Each row was made from one small tree. The marks that hang from a mark follow it in brackets, in the order of their numbers. Every link used is in the known rows. Write each row's tree.
Known rows:
q_98[q_364 q_722]: [-2.05 -0.68  0.15  0.24 -0.55 -0.60  3.43  0.88 -0.44  2.76  0.04 -1.57
 -0.45 -0.58 -0.53  3.82 -2.30  0.75  1.92  0.54 -1.51 -0.46  4.20]
q_722[q_364]: [ 1.84 -2.86 -1.88 -1.72  2.39  2.81 -1.31 -0.11 -0.46  2.15  0.59 -6.76
  2.27 -1.20  1.76  0.14  3.91 -0.73  1.19 -3.35  1.94  1.28 -0.38]
q_649[q_98[q_364 q_654]]: [-1.56  0.47 -0.20 -0.08  1.05 -0.43 -1.95  0.93 -2.33 -1.39 -1.72 -0.41
 -0.47  2.37  0.10 -0.40 -1.60 -0.80  0.71  0.41 -0.28 -0.70 -0.02]
q_354[q_98]: [ 5.85 -2.43 -0.12 -0.22 -3.94  2.64 -1.00  0.08 -2.48 -1.05 -0.14  0.45
  2.79  0.60 -0.83 -0.62  1.01 -0.30  2.18 -2.87 -2.41  1.55 -1.60]
q_354[q_98[q_364]]: [ 5.61 -1.17 -0.31  0.42 -4.00  2.02  1.11  0.30 -2.09 -0.16 -0.84  2.61
  2.19  0.22 -1.36 -0.98  0.19  0.32  3.41 -0.74 -2.98  0.62  0.90]
q_649[q_98[q_354 q_364[q_722]]]: [-2.24 -0.42  2.36  0.14  0.01  3.27 -2.72  0.90 -1.96 -1.62 -0.17  1.40
  0.66  2.53 -0.14 -1.75 -1.73  2.16 -0.55  1.00 -1.83 -0.73 -1.82]
q_579[q_98[q_364]]: [ 4.37 -2.50  0.26  0.99  1.28  1.19 -0.08 -1.63  0.48  0.41 -0.67  2.78
 -0.26 -0.41 -2.20  1.03  1.84  0.26  4.70  0.27  0.80  1.94 -0.77]
q_654[q_579[q_98]]: [ 3.24 -2.88  0.83  0.63  1.05  1.18 -2.13 -1.63 -0.48 -0.87  1.49  0.01
 -2.40 -0.08  0.12  2.49  4.17 -1.92 -2.42 -1.52  2.72  4.90 -3.39]
q_649[q_98[q_354 q_722]]: [-4.00 -0.27  2.66 -1.00 -0.86  2.08 -1.92  0.59 -1.93 -1.16  0.60 -2.27
 -0.41  1.38  1.27  0.11 -1.80  2.96 -2.89 -1.63 -2.40  0.08 -1.01]
q_579[q_98]: [ 4.65 -3.68  0.48  0.45  1.44  2.04 -2.28 -2.30  0.05 -0.27  0.09  0.25
  0.34 -0.29 -1.98  1.19  2.49 -0.22  3.54 -2.14  1.54  2.88 -3.10]
q_654[q_579]: [ 1.96 -2.87  0.08  0.09  0.09  1.52 -1.84 -0.30 -1.94 -0.60  1.69 -2.87
 -1.62  0.39  1.26  3.32  3.28 -2.26 -4.44 -2.42  2.43  4.26 -2.39]
q_579[q_98[q_722[q_364]] q_654]: [ 2.78 -0.16  0.48  0.68  2.52 -2.34  1.94 -2.09  4.36  1.59  0.43 -3.32
 -2.07 -3.27 -1.31 -0.01  2.27 -0.42  3.76 -2.08  0.93  0.43  1.60]
q_354[q_98[q_364 q_654] q_579]: [ 5.04  1.09 -0.41 -1.25 -5.22 -0.29  2.40  2.54 -1.33 -2.06 -2.05  3.07
  4.19  1.15 -0.74 -4.48 -0.97 -0.16  4.12  1.57 -2.62 -3.37  0.93]
q_98[q_364 q_654[q_579]]: [-0.64  1.25 -2.81  0.65  1.80 -2.50  0.81  0.48 -0.56  1.08 -0.78 -0.21
 -1.65  0.18  0.80  2.12  0.53 -2.97 -2.56  1.21  2.65  0.62  1.99]
q_649[q_98[q_364 q_654[q_579] q_722]]: [-5.21  1.90  0.93  0.01  1.00 -2.21 -0.43  1.03 -1.66 -0.73 -0.39 -0.76
 -2.70  1.83  1.13  1.19 -2.18 -1.07 -2.10  1.28 -0.37 -0.58  1.55]
q_579[q_98[q_354]]: [ 3.47 -2.16  0.88  0.18  0.71  2.91 -2.17 -2.43  0.50 -0.18  0.43  1.46
  0.34 -1.16 -1.06 -0.27  2.48  2.26  0.96 -1.97  0.57  2.22 -2.71]
q_354[q_579[q_98[q_364 q_654 q_722]]]: [ 1.54 -0.13  1.04 -0.98 -0.76 -0.78  1.92  0.83  0.87 -0.88 -0.96  0.85
  1.62  0.23 -1.06 -1.04 -0.49  0.18  4.47  1.60  0.09 -2.25  0.08]
q_98[q_354 q_364 q_654[q_579] q_722]: [-6.74  4.31 -1.42  0.06  0.15 -3.03  3.10  0.87  1.16  2.71  0.86 -0.15
 -2.93 -2.09  2.63  1.86 -2.01  1.21 -6.97  1.95 -0.30 -1.14  4.90]
q_649[q_98[q_364[q_722] q_654[q_579]]]: [-3.02  0.12  0.44  0.60  1.85 -0.25 -3.21  0.88 -2.02 -2.00 -0.52  0.70
 -0.96  3.29  0.15 -0.27 -1.08 -2.42 -1.16  1.75  0.86 -0.05 -2.05]
q_98[q_354 q_364 q_654 q_722]: [-6.05  3.98 -1.91 -0.11  0.24 -2.36  3.31  0.88  1.18  3.09 -0.37 -0.46
 -0.69 -1.76  1.71  1.33 -3.50  2.20 -3.03  1.27 -1.38 -2.47  5.27]
q_364[q_722]: [ 0.54 -4.89 -0.09  0.76  1.62  4.15 -3.65 -0.31 -1.26 -0.65  1.42 -2.07
  3.51  2.55 -1.70  1.70 -0.16 -2.13  2.28 -1.15  2.02  1.27 -5.80]

Which tree is each row?
[ 0.57  0.34 -1.27 -0.06 -2.97 -0.98  0.31  0.17 -1.29 -0.18  1.00 -0.05
  0.27 -0.16  0.65  0.50 -0.42 -2.08 -1.50 -1.88 -1.39  0.93  0.23] : q_354[q_98[q_654[q_579] q_722]]
[ 2.08 -1.30  0.96  0.85  0.47  1.03 -0.77 -1.59  0.14 -0.06  1.23  2.13
 -3.00 -0.99  0.67  1.17  3.52  0.15 -3.66  0.01  1.40  3.78 -1.34] : q_654[q_579[q_98[q_354 q_364]]]
[-2.36  0.70  0.40 -1.05  0.38  1.15 -3.93  0.26 -1.98 -2.21 -0.66 -1.55
  0.28  1.99  1.45 -1.49 -0.83  1.01 -3.34 -1.45 -0.43 -0.05 -2.17] : q_649[q_98[q_354 q_654]]
[-4.55  0.80 -1.98 -0.03  1.28 -2.98  0.34  0.13 -0.15  1.10  1.49 -4.22
 -1.93 -0.23  1.83  4.42 -0.62 -3.03 -4.44 -1.40  2.37  1.38  0.71] : q_98[q_654[q_579] q_722]
[-5.91  3.01 -1.14 -3.09  0.04 -0.83  1.68  1.50  1.90  1.86  0.73 -5.29
  2.26 -2.13  3.80 -2.05 -0.66  2.23 -3.33 -0.74 -0.22 -3.82  2.55] : q_98[q_354[q_579] q_654 q_722[q_364]]
[-3.04  1.70 -2.50  0.72  1.71  0.62 -0.43  0.46  0.68  1.30 -0.40  1.63
  1.83  0.20  0.09 -0.87 -2.24  0.49 -1.79  2.38  0.88 -2.11 -0.11] : q_98[q_354 q_364[q_722] q_654]
[-5.11  2.63 -2.23  0.78  1.30 -4.37  3.13  0.67  0.18  2.27  0.18 -1.43
 -2.90 -0.58  1.35  3.70 -1.82 -2.20 -2.82  1.65  1.23 -0.35  4.24] : q_98[q_364 q_654[q_579] q_722]
[ 2.22  1.78  1.46 -0.81 -2.78  0.81  3.60  1.99  1.02  0.08 -1.31  0.69
  0.80 -1.20 -0.03 -2.91 -0.46  3.89 -0.32  1.32 -2.09 -2.73  3.45] : q_98[q_354[q_579[q_654]] q_364]
[-5.13  1.85  1.71 -1.95 -1.15  0.00 -1.48  1.58 -1.28 -2.15 -0.29 -1.87
  0.44  1.83  1.89 -1.96 -2.61  1.93 -2.83 -0.33 -1.88 -2.27 -0.51] : q_649[q_98[q_354[q_579] q_654 q_722]]
[ 1.83  1.83  0.10 -1.22 -5.52 -1.51  3.88  2.61 -0.52 -1.14 -1.33  2.42
  3.22  0.69 -0.21 -3.17 -2.66  0.20  3.69  2.06 -3.80 -4.19  2.72] : q_354[q_98[q_364 q_654 q_722] q_579]
[-5.00  2.68 -0.59 -2.15 -1.55 -0.84  1.63  1.55  0.88  0.34  0.60 -3.01
  1.68 -0.90  2.15 -0.57 -2.66  2.21 -3.68 -0.45 -1.06 -3.14  1.45] : q_98[q_354[q_579] q_654 q_722]
[ 3.04 -1.29  0.73 -0.51 -0.27  0.61  0.13  0.69  0.47 -1.67 -1.01  1.92
  2.77  1.18 -1.73 -2.24 -0.06 -0.62  5.02  2.03  1.06 -1.95 -2.46] : q_354[q_579[q_98[q_364[q_722] q_654]]]
[ 2.60 -1.46  2.41 -1.01 -1.70  0.61  2.11  0.76  0.62 -0.94 -0.43  0.97
  1.69  0.25 -1.43 -1.02  0.01  1.14  4.88  1.21 -0.77 -1.55 -0.13] : q_354[q_579[q_98[q_364 q_722]]]
[-4.44  0.31  0.43 -0.73  1.03 -0.80 -2.46  0.58 -1.99 -1.22 -0.31 -3.10
 -0.62  2.15  0.81  1.19 -2.22 -0.94 -0.72 -1.20 -0.35 -0.29 -0.87] : q_649[q_98[q_654 q_722]]
[ 1.83  2.11  1.58  1.51  0.69 -2.58  3.91 -1.71  4.52  1.68 -0.08  1.37
 -3.26 -3.52 -2.01 -0.79  0.08  2.66  1.87  0.25 -1.47 -0.71  3.68] : q_579[q_98[q_354 q_364 q_722] q_654]
[-1.82  0.69 -1.06 -0.59  2.68 -0.25 -0.76 -2.04  2.73  2.02  0.68 -1.16
 -0.14 -2.55  0.91 -0.68  1.69  1.05 -0.27 -1.37  0.90  0.07 -0.15] : q_579[q_98[q_354 q_654 q_722[q_364]]]
[ 3.89 -0.39 -1.74  0.00 -2.82  0.21 -1.51 -0.09 -1.81 -1.15  0.34  0.59
  1.17  0.47  0.43 -0.71  1.41 -2.36 -1.05 -2.14 -0.49  1.64 -1.42] : q_354[q_98[q_654[q_579]]]
[ 0.52  0.03 -1.04  1.13  2.50  0.58 -1.46 -1.80  1.89  0.45 -0.29  4.11
  0.75 -0.41 -1.69 -1.40  0.26  0.64  1.70  1.90  1.38  0.06 -1.92] : q_579[q_98[q_354 q_364[q_722] q_654]]
[-5.31  0.86  0.11 -1.06  2.08 -1.01 -2.34  0.71 -1.23 -0.53  0.67 -4.51
 -1.67  1.19  2.65  0.49  0.18 -1.76 -3.09 -1.27  0.72  0.22 -0.51] : q_649[q_98[q_654[q_579] q_722[q_364]]]
[ 1.44 -1.48  1.25  1.15  0.86  1.47 -1.66 -1.47  0.20 -0.28  1.56  2.65
 -2.26 -0.39  0.01  0.88  2.99 -0.49 -2.98  0.63  1.79  3.61 -2.59] : q_654[q_579[q_98[q_354 q_364[q_722]]]]
[ 4.98 -0.65  0.63  2.61  2.35 -1.41  1.18 -1.78  3.59  0.03 -0.68  1.91
 -1.45 -1.09 -4.01 -0.85  1.06 -1.14  5.52  0.89  1.10  0.13 -0.22] : q_579[q_98[q_364[q_722]] q_654]
[ 1.03 -1.56  1.34  0.97  0.71 -0.38  0.31 -1.11  0.20  0.41  1.29  0.86
 -3.62 -0.83  0.14  3.27  2.55 -1.16 -1.93  0.11  1.51  3.71 -0.34] : q_654[q_579[q_98[q_364 q_722]]]
[ 6.77 -0.82  1.72 -1.30 -6.45  1.81  2.71  2.51 -1.72 -2.13 -1.72  3.30
  4.18  1.21 -1.04 -4.08 -0.40  1.19  4.92  1.16 -4.01 -2.56  0.67] : q_354[q_98[q_364] q_579]
[-2.44  3.16 -2.27  0.02  0.43 -1.33  0.73  0.42  0.13  1.33 -0.42  0.99
 -1.73 -1.22  2.23 -0.01  0.40  0.49 -6.41  1.47  0.96 -0.02  2.31] : q_98[q_354 q_364 q_654[q_579]]
[ 4.42 -1.99 -0.21  0.91 -3.12  2.80 -0.09  0.60 -1.86 -0.49 -0.21  3.29
  3.21  1.35 -2.13 -1.40 -0.67 -0.45  4.12  0.16 -2.56  0.10 -0.83] : q_354[q_98[q_364[q_722]]]
[ 2.77 -0.69 -1.72  1.00  2.64 -0.95 -0.56 -1.75  0.92  0.72 -1.17  2.44
 -0.32 -0.46 -2.00  0.62  1.15 -0.94  3.61  0.63  1.92  0.93 -0.29] : q_579[q_98[q_364 q_654]]
[-2.96  0.83  3.82 -1.42 -2.24  1.13 -0.59  1.56 -0.75 -2.24  0.24 -2.09
 -0.29  1.07  1.12 -1.71 -1.80  3.27 -1.81 -0.95 -3.01 -1.85 -0.04] : q_649[q_98[q_354[q_579[q_654]] q_722]]
[ 3.24 -0.25  1.10  1.44  1.48 -2.49  1.70 -2.15  3.55  0.57  0.32 -1.59
 -2.59 -2.30 -2.40  1.24  0.97 -0.31  3.34 -1.82  0.24  0.88  1.13] : q_579[q_98[q_722] q_654]
[-3.80  2.29 -1.96  0.98  1.69 -0.03 -0.67  0.27  0.63  0.78  0.61  1.94
 -0.35  0.23  1.41 -0.47 -0.84 -0.65 -5.54  2.70  1.85 -0.53 -0.33] : q_98[q_354 q_364[q_722] q_654[q_579]]
[-1.36  0.39 -0.48  0.05  1.52 -0.36 -0.79 -2.14  1.93  0.96  0.73  0.65
 -0.46 -1.55  0.05  0.59  0.17  1.21 -0.42 -1.07  0.56  0.71 -0.76] : q_579[q_98[q_354 q_654 q_722]]
[ 1.69 -1.27 -1.36  1.68  3.26 -0.19 -1.42 -1.84  1.34  0.37 -0.61  3.23
  0.69  0.31 -2.63  0.09  0.20 -1.92  4.53  1.43  2.28  0.52 -2.13] : q_579[q_98[q_364[q_722] q_654]]
